What can hang from each mark:
lofa: legogi
luti: subom
sevuk: dobi safuv sikug sute
lati: sevuk sute
legogi: dozir lofa pirad sute
dobi: lati safuv sevuk subom
damiz: dobi sikug
sute: dobi subom
sikug: sevuk
pirad: legogi
safuv: dobi lati
subom: sute

In the rows, zero is written as 128.
Known rows, with every way that one mark hangs from another:
sute{dobi{lati subom}}: [110 159 129 121 153 152 137 131 143 108 113 138 131 169 143 111 114 138
 122 167 112  66 142 101 158 110 109 120 150 150  87 143 106 110 154]
lati{sute{dobi}}: [107 117 139 123 137 169 162 131 143 113  67 136 163 183 126 114 164 124
 113 145 147  97 117  72 155 108 107 120 135 126  84 125 134 131 121]
safuv{dobi lati}: [107 123  77 137 122 118 132  79 115 168 128 130  72 133 151  97  82 137
 152 128 169 135 115 155 144 130 128 120 139 171  68 103 103  92 132]
luti{subom{sute}}: [124  62 111  91 146 158 134 141 128 133 106 120 108 148 143 126 119 156
 173 197 183 110  51 114 132  70 101 156 142 159 125 165 137 138 100]
luti{subom{sute{dobi{lati sevuk{sikug}}}}}: [134 179 155  88 170 148 102 165 136  98  93  85 150  94 154 103 122 121
 130 197 133  96 101 120 150  74 100 159 138 152 121 173 105 148 115]
subom{sute}: [128  55 102  83 123 145 130 117 123 150 108 116 120 184 141 134 130 161
 170 163 166 128  76 121 125  97 102 143 146 156 107 154 136 140 117]
sute{dobi{lati{sevuk{safuv}}} subom}: [116 158 156 130 145 106 147 170 141 134 107 100 144 173 130 128 169 128
 123 121  94  43 144  75 150 118  95  96 172 127 113 173 115 155 111]
safuv{lati{sevuk{dobi{subom} sikug} sute}}: [ 91 151 134 113 200 115 144 131 106  61 142 113 116 104 133  68  68  53
  91 156 116  73 133 159 178 129 116 148 105 164 107 170 148 146  87]
damiz{sikug}: [120 111 100 123 124 150 135  88 148 180 122 163 103 149 139 129 116 127
 178 144 163 119 104 136 140 137  99 124 134 177  97 133 115  84 149]
lofa{legogi{pirad sute}}: [ 97  43 119 126 120 160 161 103 132 158  97 137  98 199 145  88 123 121
 130 121 148 145  81 153 144 107 132 106 130 122  93 134 155  62 177]
safuv{dobi{lati sevuk{sikug sute} subom}}: [128 211 118 136 220 159  77 130 114  85 149  96  94  95 156  93  26  69
 111 155 114 130 135 185 157 127 132 162 145 196  97 142  82 140 119]
lofa{legogi{dozir pirad sute{dobi subom}}}: [ 97  35 163 169 101 121 154 176 160 184  81 143 146 198 134  99 181  76
  86 135 110 129  93  88 183 113 120  87 175 100  99 144 155  71 161]
sute{dobi}: [117 124 119 121 122 152 149 108 149 144  92 148 138 182 144 115 157 137
 143 148 140  89 122  82 146 130 118 120 147 137  85 122 123 120 118]
sikug{sevuk{dobi{subom{sute}} safuv}}: [115  79 114  65 163 129 119 102 115 121 104 117  75 178 149 101 115 108
 164 152 108  77 105  88 147 137  73 175 104 120 165 186 157 200 104]
lofa{legogi}: [123  90 107 109 120 169 144  91 132 144  94 149 110 170 139 115 111 117
 154 132 158 122 113 153 140 123 125 108 135 146  99 121 121  92 150]
lati{sevuk{sikug} sute{dobi}}: [113 124 149 130 168 158 160 160 152  95  88 117 167 143 131  84 161  72
  98 145 122  76 122  95 172 114 122 134 141 142  76 147 152 137  68]
luti{subom{sute{dobi{sevuk{safuv{lati}}}}}}: [109 132 121  91 139 123 133 117 112 126  98  75 103 109 152 101 145 153
 137 164 166  98  99  76 130  89  93 150 131 122 129 150  98 172 113]
sute{dobi{lati sevuk subom}}: [108 205 131 124 156 130 124 124 142  92 117 113 147 140 153 126 100 113
 108 173 116  75 169 120 153 124 113 117 152 153  88 156  86 113 153]
legogi{lofa pirad sute{dobi subom}}: [ 77  91 150 153 122 125 132 149 131 158 104 147 148 237 129 131 203 156
 133 152 121 102  83  99 153 128 122 103 143 125  94 113 165  91 155]
dobi{sevuk}: [120 156 105 122 134 132 125  80 130 138 127 122 125 151 146 150  99 120
 151 158 162 111 136 149 128 147 126 117 144 158  93 155 106 118 116]
damiz{dobi{subom}}: [ 98 121  93 153 176 175 144 118 136 113 139 194  94 168 146  99 122 136
 156 188 119  90 130 121 154 130 123 143 119 173  79 160 116 108 130]
dobi{safuv{lati}}: [111 123 106 134 136 143 160  50 114 169 115 130  73 150 123  97 109 160
 151 149 149  91 123 163 143 137 134 108 146 155  78 138  90  97 158]
subom{sute{dobi{lati safuv}}}: [130 105 142 100 144 156 157 124 137 141  59  89 130 181 133  93 171 180
 137 167 121  93 108 106 136  93  92 123 162 132  97 164  99 130 179]
luti{subom{sute{dobi}}}: [121  75 129  93 138 158 141 157 148 125  75 119 133 153 151 109 168 153
 153 194 167  97  58  65 145  70  96 154 145 143 116 147 135 143 101]
lati{sevuk{safuv sikug sute{dobi}}}: [133 127 143 110 188 166 144 128 132 122 119 109 114 147 135  74 164  82
 116 109  97  75 111  77 149 132 124 159 147 133 118 141 133 200  52]
sute{dobi{lati sevuk{safuv sikug}} subom}: [128 236 156 129 168 142  88 144 120 118 106  96 147 141 134 123 124 118
 129 137  80  61 172 107 153 153 105 120 146 129 114 153  95 159 128]
damiz{dobi{sevuk{sute}}}: [117 163 129 129 180 162 135 105 128 117 133 163 126 142 144 138 151 110
 131 153 133 140 115 133 138 122 113 152 123 169 105 158  82 169 107]
pirad{legogi{lofa}}: [137 110 110 120 110 172 140  42 113 127 143 159 109 204  83 145 112 161
 177 143 151 104 104 157 108 130 159 119 125 162 105 110 141  94 147]
dobi{lati sevuk subom}: [110 192 116 124 163 131 117 105 123 101 148 112 118 136 143 141  54 118
 128 175 133  88 157 166 141 125 119 115 150 172  97 176  87 109 151]
dobi{sevuk subom{sute}}: [114 101  97 100 156 134 107 124 123 102 128  92 125 151 156 136  88 128
 146 192 160 116 113 138 133 115 112 148 150 174 102 171 120 139 117]
dobi{lati{sute}}: [114 139 142 113 145 160 153 120 118 118 106 123 137 169 112 139 102 136
 121 142 146 106 120 141 143  87 101 108 134 143 101 161 115 122 153]
pirad{legogi{lofa sute{subom}}}: [111  98 140 132 102 167 128 101 106 109 120 148 122 224  76 151 139 162
 160 147 131  98  78 157 131 112 148 122 143 179  95 113 167 100 153]
sikug{sevuk{dobi}}: [121 139 132  85 130 115 135  76 140 151 103 163 107 163 145 134 123  88
 158 137 122  86 117 123 159 151  94 142 107 133 136 163 144 156  98]
subom{sute{dobi}}: [125  69 119  84 119 148 138 135 141 141  77 115 150 188 148 118 175 157
 150 162 151 116  90  71 136  98  98 141 152 138  97 134 135 147 118]
sevuk{dobi{lati subom} sute}: [118 168 147  87 194 143 125 115 106  81 144 134 107 159 138 120  72 105
 112 153 106  99 111 141 143 110  92 150 120 160 152 170 108 176 139]
sikug{sevuk{safuv{lati} sute{dobi subom}}}: [121 147 178  86 143 123 118 125 128 166  96 144 116 145 128 144 189  97
 125  95  92  81 107  67 183 115  93 146 140 129 134 106 103 218  89]

Rows:
[ 87  64 137 169  91 120 127 130 105 181 138 147 110 208  98 148 160 116
 139 170 135 102  84 135 159 126 119 103 173 160 107 148 155 107 136]
legogi{dozir lofa sute{subom}}
[130  61 149 158  87 149 143 122 132 143 124 141 118 194  77 136 117 111
 124 148 119 106  87 119 158 101 147 117 183 162  95 161 162 102 124]
pirad{legogi{dozir sute{subom}}}
[ 89  54 118 160  87 135 152  80 103 184 144 149  83 202 101 118 153 122
 140 162 150 115  86 138 144 124 128 111 158 151 103 150 155  98 145]
legogi{dozir lofa sute}
[114  65 144 156  69 157 168  76 126 143 116 154 115 213  73 103 175 124
 118 145 122 104  94  96 142 111 153 118 159 138  92 120 163  90 154]
pirad{legogi{dozir lofa sute{dobi}}}
[125 174 150  74 132 103 135  84 133 149 108 153 108 153 140 140 110  98
 147 131 105  84 128 140 158 126  82 130 108 133 144 180 123 156 132]
sikug{sevuk{dobi{lati}}}
[124 151 130  97 217 175 103 113 108  77 145 145 100 147 142  88  69  76
 129 164 102  97 103 141 156 146 117 182 106 167 143 148 137 179  87]
sevuk{dobi{subom} sikug sute}
[ 99 117  96 179 195 199 163  97 137 116 113 178  74 174 136  67 135 147
 155 201 108  70 135 135 158 151 131 136 129 165  72 175 100  92 157]
damiz{dobi{safuv subom}}
[103 165 165 118 196 150 159 106 131  86  77 126 105 151 117  96  94  78
 105 166  87  52 141 148 184 129  86 133 107 127 132 205 121 139 164]
sikug{sevuk{dobi{lati{sute} safuv subom}}}
[125 159 176 110 192 172 148 115 158 119  82 139 110 149 132 101 151  87
 108 154  74  58 122 110 189 108 106 146 156 147 111 158  85 158 143]
sikug{sevuk{sute{dobi{lati safuv subom}}}}
[ 89 140 135  95 169 126 145  79  98 104 110 134  74 141 123  97  92  79
 114 124 109  67 138 108 174 136  84 150  83 113 143 162 137 183 119]
sikug{sevuk{dobi{subom} safuv{lati{sute}}}}
[126 150 105 109 169 162 121  70  95 131 123 128  73 171 133  73  90 119
 165 130 106  79 132 117 126 180 110 151  95 116 143 158 145 166 103]
sevuk{dobi safuv sikug}
[117 165 136  90 201 154 128  96  88  89 145 114  74 172 130 102  70 118
 122 128  95  86 122 116 127 124  86 153 111 130 174 176 109 201 140]
sevuk{dobi{lati subom} safuv sute}
[121 131 130 139 157 126 180  97 141 143 118 102  99 151 123 102 120 131
 133 151 124  65 131 166 141 120 124  95 171 155  90 200 101 101 146]
dobi{lati{sevuk} safuv}
[112  88 119 124  95 183 152  52 103 114 126 147  95 218  81 121 130 169
 162 139 145 110  79 159 115 108 158 131 129 170  92 111 164  90 159]
pirad{legogi{lofa sute}}
[119 102 162 146  68 146 167  81 121 140 126 141 116 203  69 108 160 135
 107 139 104 102 106 115 139  87 140 106 163 137 100 140 144  90 187]
pirad{legogi{dozir lofa sute{dobi{lati}}}}
[133 127 164  82 143 153 139 112 161 153  83 165 137 159 142 140 186  84
 127 121 115  99  92  75 176 108 104 155 140 140 116 118 120 185  78]
sikug{sevuk{sute{dobi}}}
[ 95 122 108 157 152 134 126 132  94 139  97 100  91 154 123 105  99 130
 129 109 153 115 120 117 155 129 104 113 135 141  91 113 116 136 130]
sevuk{safuv{dobi lati{sute{subom}}}}
[ 92 127  96 157 197 132 134 145 118  85 136 100  92  88 145  51  54  58
  98 149 141  99 127 168 184 118 139 145 138 190  53 133 132 100  87]
safuv{dobi{subom} lati{sevuk{sikug} sute}}
[121 130 165 130 201 115 152 141 132 107 103 108 131 164 129 120 145  85
 116 148 107  77  94 135 153 145 103 129 155 155 143 191 123 182  87]
lati{sevuk{dobi{safuv} sute{subom}}}
[110 144 152 127 198 132 130 163 108  85 105  97 134 158 116  96 119  70
 115 131  97  60 127 110 158 157  95 137 114 125 144 190 168 189  63]
lati{sevuk{dobi safuv sikug} sute{subom}}
[122 154 139  92 152 139 130 144 123 111  86  66 121 129 146 110 140 158
 134 170 143  87 107  77 122  77  80 143 142 115 144 185  98 170 134]
luti{subom{sute{dobi{lati sevuk{safuv}}}}}
[103  66 135 167  97 167 160  91 126 109 132 155 104 207  79  89 145 113
 109 169 110  86 103  96 155 113 158 127 163 151  89 128 166  84 156]
pirad{legogi{dozir lofa sute{dobi{subom}}}}
[ 81  65 112 142 121 140 148  81 108 171 143 146  94 228 125 119 147 164
 154 146 152 127  75 151 126 124 136 111 125 132  98 132 166  76 162]
legogi{lofa pirad sute}
[101 126 150 148 158 149 149 121 112 131  84 116 127 154 101 125 125 138
 120 154 142  86 117 152 169 119 115 102 148 153  83 142 103 115 153]
dobi{safuv{lati{sute{subom}}}}
[ 90  85  81 176 194 148 159 142 124  88 115  86  77 157 138  65  82  86
 111 133 146  85 131 106 151 134 122 128 147 146  84 166 144 123  92]
lati{sevuk{safuv{dobi{subom}}} sute}
[ 92 131 169 128 141  93 161 184 144 109  89 114 183 139 126 134 177  96
  85 134 134  78 122  91 184  93 104 102 160 152  75 136 127 141  92]
safuv{lati{sevuk sute{dobi subom}}}
[117  50 128 154  75 159 160  55 107 154 148 152  86 209  66 120 128 132
 139 148 138 119  83 144 129 112 158 118 155 156 102 142 165  86 153]
pirad{legogi{dozir lofa sute}}
[132 138 164 122 194 153 118 174 136 115 114 109 142 154 130 102 176  79
 117 117  85  64 110  71 162 133 117 151 160 143 124 141 133 209  44]
lati{sevuk{safuv sikug sute{dobi subom}}}
[108 175 120 126 173 143 134  73 109 163 153 159  68  95 140 110 148 114
 142 109 133 149 123 135 135 132  82 155 100 171 121 143  55 161 155]
damiz{dobi{sevuk{safuv{lati} sute}} sikug}
[125  70 123 111 142 165 158 117 143 143  53 100 128 190 138  86 186 170
 148 172 138  96  97  85 138 117 106 135 159 130  91 149 121 128 146]
subom{sute{dobi{safuv}}}
[116  52  77 111 161 147 109 118 129 148  99 104  49 161 157  85 100 114
 170 144 133 104 101  97 153 128  98 169 138 146 113 151 144 157 103]
sikug{sevuk{safuv{dobi{subom{sute}}}}}
[106  85 116 134 157 149 176 113 121 118 114  98 111 173 114 106 131 110
 122 118 147  80 120 101 134 119 111 116 138 125 106 179 148 153  89]
lati{sevuk{safuv} sute}
[127 131 138  94 171 125 133 104 115 136 166 123 104 100 135 103 107  81
 121 120 130 112  92 167 160 103 136 153 143 186 102 134 112 167  63]
safuv{lati{sevuk{sikug sute}}}
[129 140 125 105 175 169 108 138 123 106  88  78 113 116 150  80 138 124
 148 181 138  85  98  76 134 115 106 173 127 123 134 161 124 175  82]
luti{subom{sute{dobi{sevuk{safuv sikug}}}}}
